Each row was made from one walk, in order. Every step used is in the known rows, and no mark comes twice. Write each row's walk.
Known rows
fasaso > migidu > perulad: [ 22.5  -2.3  12.8  -1.8  -1.9 -33.8 -37.0  10.5  -6.6 -12.4   9.8   4.1
  -7.5 -16.7   2.1   3.7  -6.9   8.2   1.4 -15.7  24.8  26.8]
voda > dipu > notana: [ 19.0 -17.5 -21.9   6.0  16.9 -57.8 -24.0  -1.0  -8.2 -46.4   7.3   6.3
   5.7   9.3 -20.6  17.9 -16.4   5.0  14.5 -13.3  30.1  40.3]
ninib > fasaso > migidu > perulad > nusa > notana > dipu: [ 14.0 -22.9   3.2  -7.9  11.7 -17.1 -31.0   5.9  -5.1   0.4  10.3 -18.4
  14.2  -9.4  -4.6 -19.1  -5.9   8.3   1.0   3.3  11.4  24.7]
ninib > fasaso > nusa > perulad > migidu: [ 24.5 -10.8   6.2   7.6  -9.1 -33.2 -30.5   1.7 -17.6  -7.6  -2.9 -26.8
   9.9  -1.6   3.7  21.9   8.2   6.4   2.7  -5.2  16.5  32.4]
fasaso > migidu > perulad > nusa > notana: [ 20.3 -30.9 -10.2  -1.2   3.6 -24.6 -18.4  -4.6 -10.1 -14.1   8.4 -25.1
  -2.2  -0.1  20.3  -1.6  -0.7  -6.0 -10.4  -8.0  20.5  18.1]
fasaso > migidu > perulad > nusa > notana > dipu > gati: [  8.8  -4.1   2.3  -6.2   1.0 -28.5 -19.7   5.7 -13.4 -19.1   9.1  -4.3
   2.4  -2.7  -4.6  -9.4 -14.7  21.8   4.7  -3.6   2.0  29.1]
voda > dipu: [ 11.9  -0.6  -0.7  20.4  17.7 -43.3 -31.7   7.6 -10.6 -27.8  -3.8   5.8
   0.5   0.2 -18.7  15.2 -26.3   8.7   6.4 -21.3  24.8  31.5]
migidu > perulad > nusa: [ 21.1 -10.3  -8.6   2.6  -0.1 -16.0 -22.1   7.6 -14.8   4.7   9.0  -4.7
 -12.9  -4.4  14.4  14.4  -0.2   0.7 -17.8 -14.5  19.1  18.8]
nusa > perulad > migidu: [ 16.3  -5.5   4.2  11.8   2.0 -31.0 -29.7  -0.9  -9.9  -4.3  -4.8 -24.0
   2.2  -2.7   1.0  22.0   1.0  -3.1  -8.4 -11.1  27.5  31.3]
perulad > nusa > notana > migidu: [  7.8 -26.8 -10.0   8.1  32.3 -28.5 -19.9  -0.4 -15.1  -6.5  -1.2 -32.3
   8.0  -0.8   3.5  -4.0  -7.3   2.3 -16.4  11.8  15.1  13.3]
perulad > nusa > notana > dipu: [  4.5 -24.2  -1.8   3.3  24.9 -13.5 -21.4   5.0  -5.2  -4.7   9.4 -24.4
   7.7  -6.1 -12.1 -18.0 -16.9   8.3 -10.4  -1.7  16.3  16.4]
migidu > perulad > nusa > notana > dipu > gati: [  7.3  -4.6  -3.8  -5.0   6.9 -24.1 -14.3   5.1 -16.1 -15.3   8.3  -1.5
  -2.1   1.3  -7.5  -4.0 -15.6  20.2   3.8  -2.4   2.5  28.5]
dipu > notana > migidu > perulad > nusa: [ 22.2 -17.6 -15.2  -2.8   5.5 -21.8 -23.2   1.6 -16.2   9.1   6.9  -9.1
  -2.3  -0.1  15.2  10.9   7.5   0.9 -18.4   1.3  16.6  22.8]
nusa > fasaso: [ 15.8  -7.0  13.2  13.9  14.1 -25.3 -14.3  12.5  -5.4 -26.7  19.4 -21.0
 -14.9   6.5 -16.7  14.5 -21.4   2.9  16.5 -26.9  11.8  22.8]
gati > dipu: [-16.4  -8.3  -0.4  12.5   9.0 -39.3 -29.8  19.4  -9.5 -47.1   2.4  -1.1
  -9.6   6.4 -18.1  19.0 -16.9  26.1   3.1 -24.4  32.1  22.6]
perulad > migidu: [ 18.7  -1.1   4.8  17.8  11.1 -34.7 -32.0   4.4 -16.0 -14.3   4.7 -10.3
   4.9  -7.0  -4.7  16.7  -4.5  -0.7  -5.2 -14.4  27.5  28.6]
gati > dipu > notana > migidu > perulad > nusa: [ 13.5 -19.9 -15.0  -4.5   0.1 -22.4 -26.1   3.1 -16.3   4.7   4.7  -8.5
  -0.9   5.9  15.8  13.0  11.2   7.5 -17.2   0.9  18.5  24.8]
notana > nusa > perulad > migidu: [ 18.3 -12.5   3.2   9.0   2.2 -22.1 -25.9  -0.6  -6.9   3.9  -3.1 -31.0
   3.8  -3.9   8.2  17.3   0.0  -4.1 -13.0  -4.9  18.8  27.2]
gati > dipu > voda: [-14.4   1.4   5.0   7.9   8.8 -37.7  -6.6  15.5 -14.9 -49.8  12.5   9.2
  -1.3  -0.7  -0.4  32.2 -32.6  39.5  16.4 -20.6  28.5  22.4]
ninib > fasaso > migidu > perulad > nusa: [ 27.4  -8.4  -1.5  -3.6 -11.0 -25.6 -32.3  10.9 -12.7  -1.5  10.9  -4.5
  -3.6  -9.8  17.5  10.0   3.9   2.1  -5.5 -13.9  14.5  24.5]
dipu > notana > migidu: [ 10.4 -17.7 -13.5   5.0  35.8 -47.1 -24.4   4.8 -12.0 -24.7   4.6 -12.1
   8.6  -1.8 -18.0   5.7 -11.7   9.2  -1.5   9.2  22.2  25.5]
gati > dipu > notana > migidu > perulad > nusa > fasaso > ninib: [  7.5  -9.5  15.8  16.4   5.0 -16.0 -31.9  14.9 -13.9 -11.5  16.1 -22.8
   0.2  19.2  -1.4   4.1   6.4  19.4   8.7  -8.1  13.6  23.8]

Which walk is each row?
[  3.2 -29.0 -14.0  -3.7   5.8 -27.3 -13.2   4.9   4.6 -20.2  -1.1 -30.8
  -9.5   5.2  -2.0  16.9 -12.4   7.8  -5.2  -6.3  18.4  23.7] => gati > dipu > notana > nusa > perulad
[ 24.8 -12.3   7.7   4.1  -2.9 -11.2 -14.8   6.3  -9.4   0.4  19.7 -22.0
 -14.8  11.3   7.3  15.7  -2.3  -2.1   4.4 -21.3   6.3  23.8] => migidu > perulad > nusa > fasaso
[ 18.5 -31.8 -16.2  -0.3   9.3 -20.0 -13.2  -5.0 -12.5 -10.5   7.1 -22.8
  -6.6   3.7  17.1   3.8  -1.2  -7.6 -11.7  -6.4  20.6  17.2] => migidu > perulad > nusa > notana
[ -1.0 -22.8 -21.8   0.2  11.0 -54.4 -22.3   7.7  -7.8 -59.7  11.6   1.1
  -1.5  13.4 -20.3  20.2  -9.7  17.0  12.5 -15.8  36.0  34.1] => gati > dipu > notana
[  5.8 -30.6 -17.7  -0.5  16.0 -31.0 -14.6  11.3  -1.3 -34.1  14.4 -14.0
  -2.1   3.0  -5.4   8.2 -17.4  12.1  -0.7  -5.2  15.1  20.9] => gati > dipu > notana > nusa
[ 19.1 -12.0  -7.8   1.7   6.5 -16.1 -25.2   5.6 -16.9  15.1   4.2 -10.0
  -5.5  -4.1  15.8   9.5   3.8   2.6 -21.7  -1.3  14.9  18.3] => notana > migidu > perulad > nusa
[ 18.4 -16.4  11.6   9.9  14.7 -12.5  -9.1  13.2  -0.7 -14.3  21.9 -30.4
 -12.7   4.7  -6.5   7.8 -22.8   1.7   9.7 -18.3  -0.5  17.2] => notana > nusa > fasaso
[ 27.4  -9.2  19.4  -5.2  -6.5 -22.4 -30.9   9.1  -2.7  -2.8  16.3  -9.0
  -7.4  -9.0   8.4   1.2  -4.4   4.8   6.3 -13.0  11.0  26.6] => notana > nusa > fasaso > migidu > perulad
[ 21.3 -18.1  -4.4   4.5   1.5 -28.1 -24.2  -4.1  -6.2  -1.6  -0.5 -29.8
   6.4   0.1   7.4  18.4   3.3  -5.3  -9.5  -1.8  20.3  31.8] => dipu > notana > nusa > perulad > migidu
[ 21.8 -16.6  12.0 -11.1 -12.8 -28.6 -32.1   6.2  -2.1 -13.2  16.5  -7.2
  -3.0   1.0   8.8   5.0   3.0  10.1  11.0 -10.8  14.8  32.8] => gati > dipu > notana > nusa > fasaso > migidu > perulad
[ 17.4  -6.6  15.4  19.2   8.1 -17.7 -32.7  11.3 -14.5  -4.6  13.6 -20.3
   3.7  17.0  -1.4   2.8   3.2  13.9  10.0  -7.0  11.2  27.0] => voda > dipu > notana > migidu > perulad > nusa > fasaso > ninib
[ 16.6 -16.5   1.4   2.4  -4.2 -34.0 -19.5  12.5 -11.3 -24.2  -2.5 -27.3
  -6.3  -3.3  -8.0  19.8  -9.2  18.6  11.9  -9.8  11.0  22.7] => ninib > fasaso > nusa > perulad
[ 23.3 -13.5   8.3   3.5   1.6 -10.5 -16.8   4.8 -11.1   7.5  16.5 -25.4
  -9.2  11.4   8.1  12.7   0.9  -0.9   1.7 -11.8   3.4  23.6] => notana > migidu > perulad > nusa > fasaso
[ 13.2  -9.1  17.4  22.5  18.5 -16.5 -23.5  20.4  -6.3 -23.7  22.9 -25.9
  -5.2   8.5 -12.6  -0.7 -14.6  14.5  14.4 -14.9   9.9  17.7] => dipu > notana > nusa > fasaso > ninib
[ 23.3  -9.2   0.1   0.9  -8.6 -22.5 -29.9   8.5 -11.2   0.0  10.7  -8.6
  -6.8  -9.8  18.5   6.7   0.5   2.3 -16.0 -16.5  18.9  19.9] => fasaso > migidu > perulad > nusa
[  4.0  -9.9   4.1  -3.9  15.0 -15.9  -2.7   3.2 -12.9  -9.9  17.3  -2.8
   9.5  -8.8   9.7   7.4 -25.7  26.1   6.3  -0.7  16.8  20.6] => migidu > perulad > nusa > notana > dipu > voda
[  9.9 -23.8   4.5  -3.2  14.2 -14.0 -28.9   3.3  -3.8   1.7  10.3 -22.7
  11.1  -9.7  -3.7 -22.3  -9.3   8.8  -9.8   0.5  15.7  19.9] => fasaso > migidu > perulad > nusa > notana > dipu
[ 12.1 -17.2 -13.6   7.1  32.5 -50.8 -29.4   0.2 -12.9 -22.2  -1.5  -7.4
  15.5   3.5 -17.6   6.9 -11.1   9.8   1.6  10.3  21.0  32.2] => voda > dipu > notana > migidu
[ 24.3 -30.4 -11.4  -6.2   1.0 -27.5 -20.7  -1.8 -11.5 -15.5   8.9 -21.3
   0.9   0.2  19.0   1.4   2.9  -6.3   0.4  -5.3  16.1  22.9] => ninib > fasaso > migidu > perulad > nusa > notana
